What can hang from each mark
q_521: q_601 q_876
q_529: q_862
q_33: q_601 q_876
q_862: q_601 q_876
q_601: q_521 q_813 q_862
q_813: q_601 q_876
q_876: q_521 q_813 q_862

Each row was made from one small tree. Brackets hold a mark, then the marks that hang from it, in the order of their numbers. Every link used is in the known rows. Write each row's tree.
Known rows
[q_862 [q_601 q_813] [q_876 q_521]]: [-3.97  0.52 -0.48 -1.79  0.05 -3.30 -1.56 -2.24 -3.25 -0.10 -2.79  0.41
  1.68  1.71 -1.11 -0.41  0.38 -0.23  1.21  1.80  0.37  1.08 -0.99 -0.07
  1.27  2.52 -0.11 -0.05  2.83 -1.06  1.02  2.09 -3.21  1.05 -0.74]
[q_601 q_813]: [-0.77  0.42 -0.64 -1.10 -0.48 -0.59 -1.44 -1.41 -2.28 -0.17  1.16 -2.14
  2.23  1.00 -1.06 -0.12 -0.98  0.41  0.34  0.91  0.51  0.87 -0.21  0.23
 -1.71  0.30 -0.86 -0.56  1.89 -0.19 -0.82 -0.44 -2.17  2.46  0.52]
[q_862 [q_876 [q_521 q_601] q_813]]: [-1.97  0.58 -0.59 -2.07  1.03 -2.12 -0.65 -2.48 -2.68  0.31 -1.86  2.50
  2.11  1.04 -1.45 -0.50  3.21 -1.06  1.13  1.37  0.64  1.01  0.37  0.25
  0.02  1.42  0.38 -0.45  1.53 -0.37  0.96  1.65 -2.32 -0.11  0.54]
[q_521 q_876]: [-0.17  0.60 -0.10 -1.48  0.04 -0.86 -0.97 -2.12 -2.48  0.77 -1.21  1.08
  1.86 -0.61 -0.27 -0.44 -0.05 -1.10 -0.54  0.64 -0.27  0.23 -0.30  0.45
  0.03 -0.26  1.94 -0.35 -0.13 -0.98 -0.45 -0.02 -0.44  0.37  1.21]
[q_601 [q_862 q_876]]: [-0.41  0.03  0.68 -1.46 -0.26 -0.73 -1.02 -2.19 -1.61  0.51  0.95  3.41
  1.22 -3.34 -0.48 -0.24 -1.42 -0.38  0.82  1.91 -0.36  0.60 -1.44 -0.45
  1.02  0.72  0.48  0.31  2.17 -0.50  0.87  0.37 -0.81  2.68  0.91]
[q_521 [q_601 q_813] q_876]: [-2.22  0.10 -1.53 -0.81 -0.69 -0.80 -0.99 -1.86 -3.92  0.30 -0.51 -0.37
  3.47  0.31 -1.08 -1.00 -0.06 -0.51 -0.44  0.84 -0.18  1.31 -0.29  1.00
 -1.17  0.49  1.19  0.66  3.88 -0.73  0.86  2.19 -2.09  1.84  2.12]
[q_521 q_601 [q_876 q_813 q_862]]: [-1.59  0.27 -1.58 -1.33  0.15 -0.11  0.48 -2.36 -2.96  0.78  0.95  2.06
  3.80 -0.07 -1.43 -1.27  2.46 -2.54 -0.88  0.36 -0.07  1.34  0.20  0.69
 -3.24  0.58 -0.70  0.35  2.36  0.35  2.38  2.22 -1.29 -1.13  1.35]
[q_862 q_601 [q_876 q_813]]: [-3.10  0.62 -0.42 -1.57 -0.54 -2.10 -1.01 -1.90 -3.51  0.60 -2.22  2.53
  2.15  0.01 -1.00 -0.47  2.10 -0.66  1.23  1.43  2.23  1.67 -0.28  0.45
 -2.04  2.40  0.44 -0.43  1.46 -0.02  2.05  2.26 -1.57  0.25 -0.68]
[q_862 [q_601 [q_521 q_876] q_813]]: [-3.49  0.14 -0.95 -1.19 -0.23 -0.85 -1.84 -2.09 -2.98 -0.37 -1.14 -0.97
  2.47 -1.16 -0.90 -0.34 -0.18  0.02  0.06  1.44 -1.66  0.85 -1.43 -0.05
  0.70  1.78 -0.73 -0.64  3.40 -0.35 -0.09  1.89 -3.46  2.75  0.23]
[q_33 q_601 q_876]: [ 0.32  0.01  0.27 -0.69 -0.51 -0.34 -0.03 -1.46 -0.91  0.71  1.89  2.69
  1.20 -1.80  0.46  0.44  1.21  0.12  1.95  1.39 -0.62  0.67  2.46 -0.22
 -3.07 -0.16 -0.34 -2.98  1.65 -1.15  1.75  0.94 -1.25  0.55 -1.47]
[q_876 [q_862 q_601]]: [-2.09  0.47 -0.83 -1.29  0.51 -0.97  0.28 -1.91 -1.17  0.93  1.99  1.15
  2.05  0.03 -0.21 -0.63  0.47 -1.91  0.39  1.20 -0.62  0.43 -1.34 -0.33
 -1.37  1.28 -3.42 -0.75  0.28  0.30  3.28  1.16 -0.35 -0.82 -1.78]
[q_862 [q_601 q_521 [q_813 q_876]]]: [-3.72 -0.14 -0.08 -0.92  0.29 -0.26 -1.67 -1.61 -1.92 -0.23  0.02 -0.95
  1.66 -1.54 -0.81 -0.31  0.23  0.45  1.18  1.72 -0.31  0.73 -1.03 -0.33
  0.52  1.54 -1.34 -1.54  3.39 -0.27  0.38  2.20 -3.65  3.57 -0.12]
[q_33 q_601 [q_876 q_521 q_813 q_862]]: [ 0.20  0.28 -0.14 -1.56  0.83 -0.15  1.12 -2.29 -0.25  0.19  2.93  3.37
  1.95  0.10 -0.80  0.30  3.87 -1.31  1.51  0.88 -1.33  0.87  2.93 -0.98
 -3.89  0.29 -3.41 -3.12  2.37 -0.38  1.68  0.81 -2.76 -2.31 -1.82]
[q_813 [q_601 q_521 [q_862 q_876]]]: [-0.64 -0.47  0.88 -1.41  0.96 -0.40 -0.31 -1.77 -0.84  0.65  2.40  3.58
  1.40 -4.91  0.13 -0.38  0.27 -0.04  1.28  2.77 -1.79  0.08 -0.07 -1.65
  1.97  0.50 -0.51 -1.43  1.59 -0.19  2.12  1.88 -2.39  2.77 -0.03]
[q_33 q_876]: [ 0.06  0.09  0.78 -0.69 -0.24 -0.44 -1.07 -1.86 -0.83  0.64  0.34  1.28
  1.02 -1.15 -0.35  0.33  0.15 -0.34  1.41  1.68  0.19  0.14  0.09  0.18
 -2.86 -0.38  0.09 -1.71  0.51 -1.12 -0.84 -0.18 -0.85  0.72  0.25]
[q_601 q_813 q_862]: [-0.53 -0.14 -0.27 -0.95 -0.69  0.65 -1.41 -1.65 -1.52 -0.27  3.32  0.11
  2.29 -1.72 -1.06 -0.21 -2.27  0.70  0.05  1.26 -0.62  0.93 -1.05 -0.41
 -0.82  0.61 -1.37  0.19  3.89  0.07 -0.39 -0.30 -2.53  4.01  1.02]
[q_601 q_521 q_813]: [-1.18 -0.03 -0.54 -1.34  0.33 -0.20 -2.10 -1.96 -1.65 -0.94  0.86 -2.57
  2.01 -1.11 -1.14  0.07 -0.83  0.51  0.40  1.56 -2.02  0.50 -0.61 -0.41
  0.61  0.39 -2.25 -1.44  2.91 -0.13 -2.15 -0.17 -3.94  3.90  0.99]
[q_876 [q_521 q_601] q_813 q_862]: [-1.67  0.53 -1.58 -1.87  2.16 -0.59  0.89 -2.55 -0.96  0.15  2.12  1.94
  3.07  2.06 -1.82 -0.80  4.05 -2.14  0.23  0.63 -0.91  0.76  0.25 -0.30
 -1.83  1.25 -4.01 -0.78  1.16  0.93  2.15  1.24 -2.49 -2.46 -0.61]
[q_529 [q_862 q_601]]: [-2.19  0.48 -0.63 -1.38  1.86 -2.32  0.86 -1.64 -2.32  1.24  1.60  0.68
  1.42 -1.20  0.41 -0.42 -0.61  0.11  0.14  1.41 -1.53  1.10 -1.71 -0.25
 -0.07  0.06 -0.80  0.07  0.08  0.27  1.91  1.40 -0.41  0.02 -2.03]

Write each row's tree
[-0.15  0.18  0.01 -1.19  0.47  0.89  0.55 -1.11 -1.21  0.94  3.57  3.28
  2.58 -1.92 -0.74 -0.52  2.44  0.40  0.51  1.00  1.33  1.06  1.40 -0.70
 -3.23  0.51 -0.78 -1.02  0.31  1.08  1.96  1.02 -1.80  0.50 -0.35] -> [q_876 [q_813 [q_601 q_862]]]
[-1.88  0.08  0.79 -1.26  0.98 -0.25  0.16 -1.68 -0.73  0.97  1.54  1.67
  1.17 -1.14 -0.39 -0.77  0.97 -1.53  1.02  1.05  1.15  0.15 -0.79 -0.49
 -0.93  0.38 -1.44 -1.38  0.88 -0.41  2.71  1.52 -0.84  0.15 -0.45] -> [q_813 [q_876 [q_862 q_601]]]
[-1.14 -0.15 -0.20 -0.87  0.77  0.04 -0.40 -2.40 -0.65  0.21  1.13  3.47
  2.03 -0.94 -1.36  0.02  2.91 -0.32  1.40  1.60 -0.82  0.73  0.30 -0.06
 -2.97  0.71 -0.88 -1.15  3.01 -0.28 -0.39  1.11 -2.86 -0.35  0.56] -> [q_33 [q_876 [q_521 [q_601 q_862]] q_813]]
[-1.61 -0.12  0.51 -1.64  2.35 -0.41  0.52 -2.18 -0.20  0.61  1.64  1.98
  1.29 -0.04 -0.72 -0.89  1.95 -1.59  1.06  1.17 -0.48 -0.34 -0.33 -0.60
  0.95  0.04 -1.74 -1.31  1.17 -0.65  2.14  1.63 -1.72 -0.53  0.30] -> [q_813 [q_876 [q_521 q_601] q_862]]
[-0.65  0.56  0.43 -1.77  0.01 -1.60 -0.25 -1.56 -2.76  0.87 -0.40  2.57
  1.97 -0.60 -0.80 -0.46  2.37 -0.50  1.22  1.51  2.51  1.21  1.52 -0.15
 -2.18  0.74  0.95 -1.08  0.18 -0.12  1.46  1.29 -1.39  0.09  0.19] -> [q_862 [q_876 [q_813 q_601]]]
[-0.47 -0.14  1.35 -1.68  2.89 -0.48  1.52 -1.50  0.47  1.16  3.20  2.60
  0.92 -0.62 -0.11 -0.85  2.91 -1.17  1.22  1.40  0.40 -0.66  1.11 -1.76
  0.51 -0.49 -1.49 -2.30 -0.86 -0.61  3.15  1.71 -1.89 -1.78 -0.87] -> [q_813 q_601 [q_876 q_521 q_862]]
[-0.43  0.57  0.27 -2.48  2.70 -3.16  1.24 -2.13 -2.46  0.88  0.77  1.92
  1.38 -0.52 -0.54 -0.41  1.69 -0.30  0.51  1.58 -0.53  1.29  0.06 -0.87
  0.15 -0.46 -0.09 -0.51  0.13 -0.10  0.68  1.08 -1.87 -1.12 -0.77] -> [q_529 [q_862 [q_876 q_521 [q_813 q_601]]]]
[-3.47  0.76 -0.47 -2.10  0.72 -2.63 -0.89 -2.35 -2.92  0.33 -2.69  2.69
  1.85  1.12 -1.19 -0.35  2.95 -0.83  1.32  1.37  1.28  1.14 -0.36  0.00
 -0.11  2.74  0.02 -0.36  1.09 -0.37  1.34  2.11 -2.38 -0.96 -1.00] -> [q_862 q_601 [q_876 q_521 q_813]]
[-2.45  0.59 -0.12 -2.26  2.47 -3.98  0.64 -2.38 -2.86  0.88 -0.74  1.59
  0.88 -0.72  0.01 -0.42  0.14 -0.41  0.61  1.96 -1.75  1.11 -2.03 -0.50
  2.27  0.61 -0.07  0.24  0.73 -0.59  1.29  1.81 -1.35 -0.94 -1.72] -> [q_529 [q_862 q_601 [q_876 q_521]]]
[-2.14 -0.02 -1.20 -1.23  1.22 -0.81 -0.57 -2.12 -1.31 -0.14  1.68  1.08
  2.34  0.24 -1.00 -0.58  0.36  0.13  0.58  1.50 -2.18  0.42 -1.07 -0.33
  1.59  1.26 -1.53  0.04  3.05 -0.14  0.89  1.38 -3.03  1.42  0.23] -> [q_876 [q_521 [q_601 q_813 q_862]]]
[-0.29  0.25 -0.20 -1.95  0.94  0.47 -0.81 -2.86 -1.51 -0.29  0.36  0.66
  2.30 -2.25 -1.27 -0.23  1.58 -1.85 -0.71  0.93 -2.27  0.35 -0.37 -0.46
 -0.12  0.12 -2.04 -1.38  1.63  0.12 -1.09  0.14 -2.52  0.91  1.33] -> [q_601 [q_521 [q_876 q_813 q_862]]]
[-2.25  0.47 -0.16 -1.81  1.36 -3.46  0.53 -2.00 -3.27  1.08 -0.39  1.38
  1.13 -1.54  0.20 -0.48 -0.74 -0.22  0.67  1.96 -0.69  1.41 -1.83 -0.15
  0.55  0.45  0.32  0.43  0.95 -0.40  2.02  1.95 -0.67  0.16 -1.37] -> [q_529 [q_862 q_601 q_876]]
[-0.39  0.21  0.33 -2.22  2.12 -2.32  0.74 -2.05 -2.65  0.71  1.01  1.38
  1.57 -2.56 -0.44 -0.31  1.23 -0.05  0.53  1.90 -0.92  1.44 -0.07 -0.91
 -0.15 -0.73 -0.29 -0.69  0.91  0.24  0.41  1.25 -2.14  0.42 -0.24] -> [q_529 [q_862 [q_876 [q_813 [q_601 q_521]]]]]
[-2.86  0.17 -0.27 -1.82  1.27 -3.08 -0.37 -2.25 -3.45  0.11 -0.21 -0.77
  1.59 -2.18 -0.48 -0.28 -1.16  0.14  0.51  2.30 -2.08  1.73 -2.12 -0.54
  1.36  0.80 -0.91  0.08  3.44 -0.30  0.10  1.95 -2.89  2.55 -0.63] -> [q_529 [q_862 [q_601 q_521 q_813] q_876]]
[-0.77 -0.49  1.58 -1.24  1.92  0.41  0.00 -1.09 -0.27  0.99  1.89  1.93
  0.78 -3.69  0.17 -0.52  2.06  0.36  1.69  1.96  0.25 -0.51  1.14 -1.43
  0.91 -0.62  0.00 -2.83  0.19 -0.57  1.62  2.08 -2.44  2.02  0.07] -> [q_813 [q_601 q_521] q_876]
[-0.50  0.58  0.04 -2.59  2.44 -3.09  0.58 -2.54 -2.53  0.49 -0.13  1.29
  1.23 -0.27 -0.87 -0.17  1.11 -0.39  0.28  1.36 -0.85  1.29 -0.61 -0.48
  0.41 -0.38  0.13 -0.05  0.57 -0.22 -0.57  0.31 -1.70 -0.91 -0.24] -> [q_529 [q_862 [q_876 q_521 q_813]]]
[-0.06 -0.23  0.31 -1.66  0.61  1.47 -1.34 -2.81 -1.26 -0.35  1.03  2.93
  2.20 -4.93 -1.19 -0.14  0.38 -0.56 -0.51  1.34 -2.97  0.47 -1.18 -0.74
  1.05  0.50 -0.63 -0.48  3.44  0.27 -1.57  0.28 -3.06  3.20  1.89] -> [q_601 [q_521 [q_876 q_813]] q_862]
[-0.13 -0.21  1.50 -1.25  1.60  0.09  1.34 -1.00 -0.08  1.58  3.73  2.29
  1.33 -1.80  0.05 -0.95  1.81 -1.04  1.31  1.35  1.63 -0.17  1.25 -1.36
 -1.34 -0.71 -1.15 -2.24 -0.52 -0.36  3.53  1.88 -1.05 -0.57 -0.44] -> [q_813 q_601 [q_876 q_862]]
[-0.78 -0.54  0.02 -1.25  0.02  1.14 -2.04 -2.23 -0.90 -1.10  2.98 -0.51
  2.04 -3.73 -1.29  0.15 -2.21  0.80  0.17  1.89 -3.19  0.61 -1.63 -1.02
  1.44  0.65 -2.73 -0.63  5.12  0.20 -1.79  0.02 -4.18  5.78  1.43] -> [q_601 q_521 q_813 q_862]
[-2.38  0.41 -0.88 -1.33  1.28 -2.24  0.44 -1.49 -3.03  0.72  1.98 -1.10
  1.87 -0.46 -0.21 -0.47 -1.19  0.67  0.03  1.43 -1.18  1.62 -1.75 -0.18
 -0.79  0.26 -1.28  0.38  1.81  0.28  1.04  1.30 -1.57  0.73 -1.58] -> [q_529 [q_862 [q_601 q_813]]]
[-2.49 -0.20 -0.85 -0.66  0.13 -0.16 -0.32 -1.47 -2.05  0.41  2.26 -0.60
  2.83  0.18 -1.15 -1.06  0.24 -0.63  0.73  1.15  0.81  1.02 -0.25  0.31
 -1.88  0.32 -1.53 -0.25  4.02 -0.14  2.33  2.29 -2.26  2.29  1.13] -> [q_521 [q_601 [q_813 [q_876 q_862]]]]
[ 0.12 -0.34  0.93 -0.76  0.19  0.94 -0.29 -1.79 -0.50  0.38  2.55  3.23
  1.75 -3.46 -0.82  0.16  2.40  0.16  1.42  2.01 -0.37  0.59  1.30 -0.83
 -3.80 -0.02 -1.27 -2.15  2.09 -0.07 -0.45  0.97 -2.96  1.15  0.36] -> [q_33 [q_876 [q_813 [q_601 q_521 q_862]]]]
[-2.50  0.74 -1.16 -2.06  1.94 -0.93  0.66 -2.51 -0.80  0.07  1.39  1.92
  2.52  2.12 -1.49 -0.54  3.87 -2.05  0.19  0.58 -0.61  0.70 -0.34 -0.67
 -1.69  2.06 -4.30 -1.09  0.37  0.91  2.13  1.01 -2.38 -3.03 -1.91] -> [q_876 q_521 q_813 [q_862 q_601]]
[-2.41  0.33 -1.43 -1.38  1.41 -1.51 -0.66 -1.98 -1.72 -0.08  0.38 -0.28
  2.25  1.91 -1.02 -0.58  1.21 -0.05  0.80  1.22 -1.37  0.28 -0.40  0.09
  1.16  0.98 -1.16 -0.63  1.85 -0.32  0.66  1.19 -2.79  0.68 -0.12] -> [q_876 [q_521 [q_601 q_813]]]
[-0.44 -0.07 -0.21 -1.61 -0.46 -0.83 -0.27 -1.83 -1.98 -0.18  2.29  2.42
  1.82 -1.42 -0.50 -0.06 -0.48  0.71  1.17  1.34 -1.49  1.39  1.23 -0.98
  0.75  1.13 -0.82 -1.08  4.64 -0.57  1.99  1.31 -3.10  2.89 -0.75] -> [q_33 [q_601 q_813 [q_862 [q_876 q_521]]]]
[-0.40 -0.07  0.03 -1.29  0.92  1.10  0.14 -1.51 -0.88  0.36  3.40  2.95
  2.45 -3.16 -0.80 -0.34  2.71  0.29  0.60  1.46 -0.34  0.78  1.07 -1.12
 -1.75  0.55 -1.58 -1.62  1.11  1.18  1.27  1.13 -2.79  1.50 -0.17] -> [q_876 [q_813 [q_601 q_521 q_862]]]
[-0.89  0.24  0.44 -1.87  0.27 -1.33 -0.59 -1.84 -2.50  0.61 -0.53  2.30
  1.89 -1.58 -0.89 -0.28  2.65 -0.61  1.23  1.81  1.21  0.96  1.10 -0.45
 -0.89  0.85  0.22 -1.44  0.76 -0.07  0.87  1.37 -2.38  1.02  0.32] -> [q_862 [q_876 [q_813 [q_601 q_521]]]]
[-1.87  0.04 -0.11 -1.04  0.58 -1.31 -0.32 -2.53 -0.68  0.00  1.05  0.67
  1.63  0.75 -0.98  0.06  1.06 -1.32  1.20  1.72 -1.41  0.36 -0.67 -0.63
 -1.97  0.96 -3.36 -1.48  2.56 -1.09 -0.04  0.80 -2.74 -1.26 -1.09] -> [q_33 [q_876 q_521 [q_862 [q_601 q_813]]]]
[-0.44  0.10 -0.17 -1.59  0.57 -0.25  0.42 -1.45 -0.95  0.01  3.06  0.33
  1.83  0.39 -0.47 -0.25  1.13  0.12  1.07  0.63 -0.52  0.72  2.08 -0.98
 -0.66  0.16 -2.09 -2.57  3.10 -0.58  2.48  1.18 -3.03  0.86 -1.11] -> [q_33 [q_601 [q_813 [q_876 q_521 q_862]]]]
[-0.54 -0.93  1.99 -1.13  1.74  1.25  0.15 -1.27  0.30  0.90  3.65  3.72
  0.90 -5.79  0.17 -0.56  0.98  0.62  1.47  2.27 -0.74 -0.38  0.39 -1.90
  1.74 -0.38 -0.20 -2.17  1.87 -0.27  2.05  2.27 -2.73  3.14  0.46] -> [q_813 [q_601 q_521 q_862] q_876]
[-1.97  0.07 -0.91 -1.40  1.89 -0.72 -0.19 -2.25 -0.74  0.38  1.24  2.90
  1.78 -0.67 -0.48 -0.58  1.09 -0.44  0.75  1.54 -2.47 -0.13 -1.24 -0.34
  2.34  1.04 -1.07 -0.26  1.53 -0.04  1.71  1.38 -1.83  0.38 -0.31] -> [q_876 [q_521 [q_601 q_862]]]
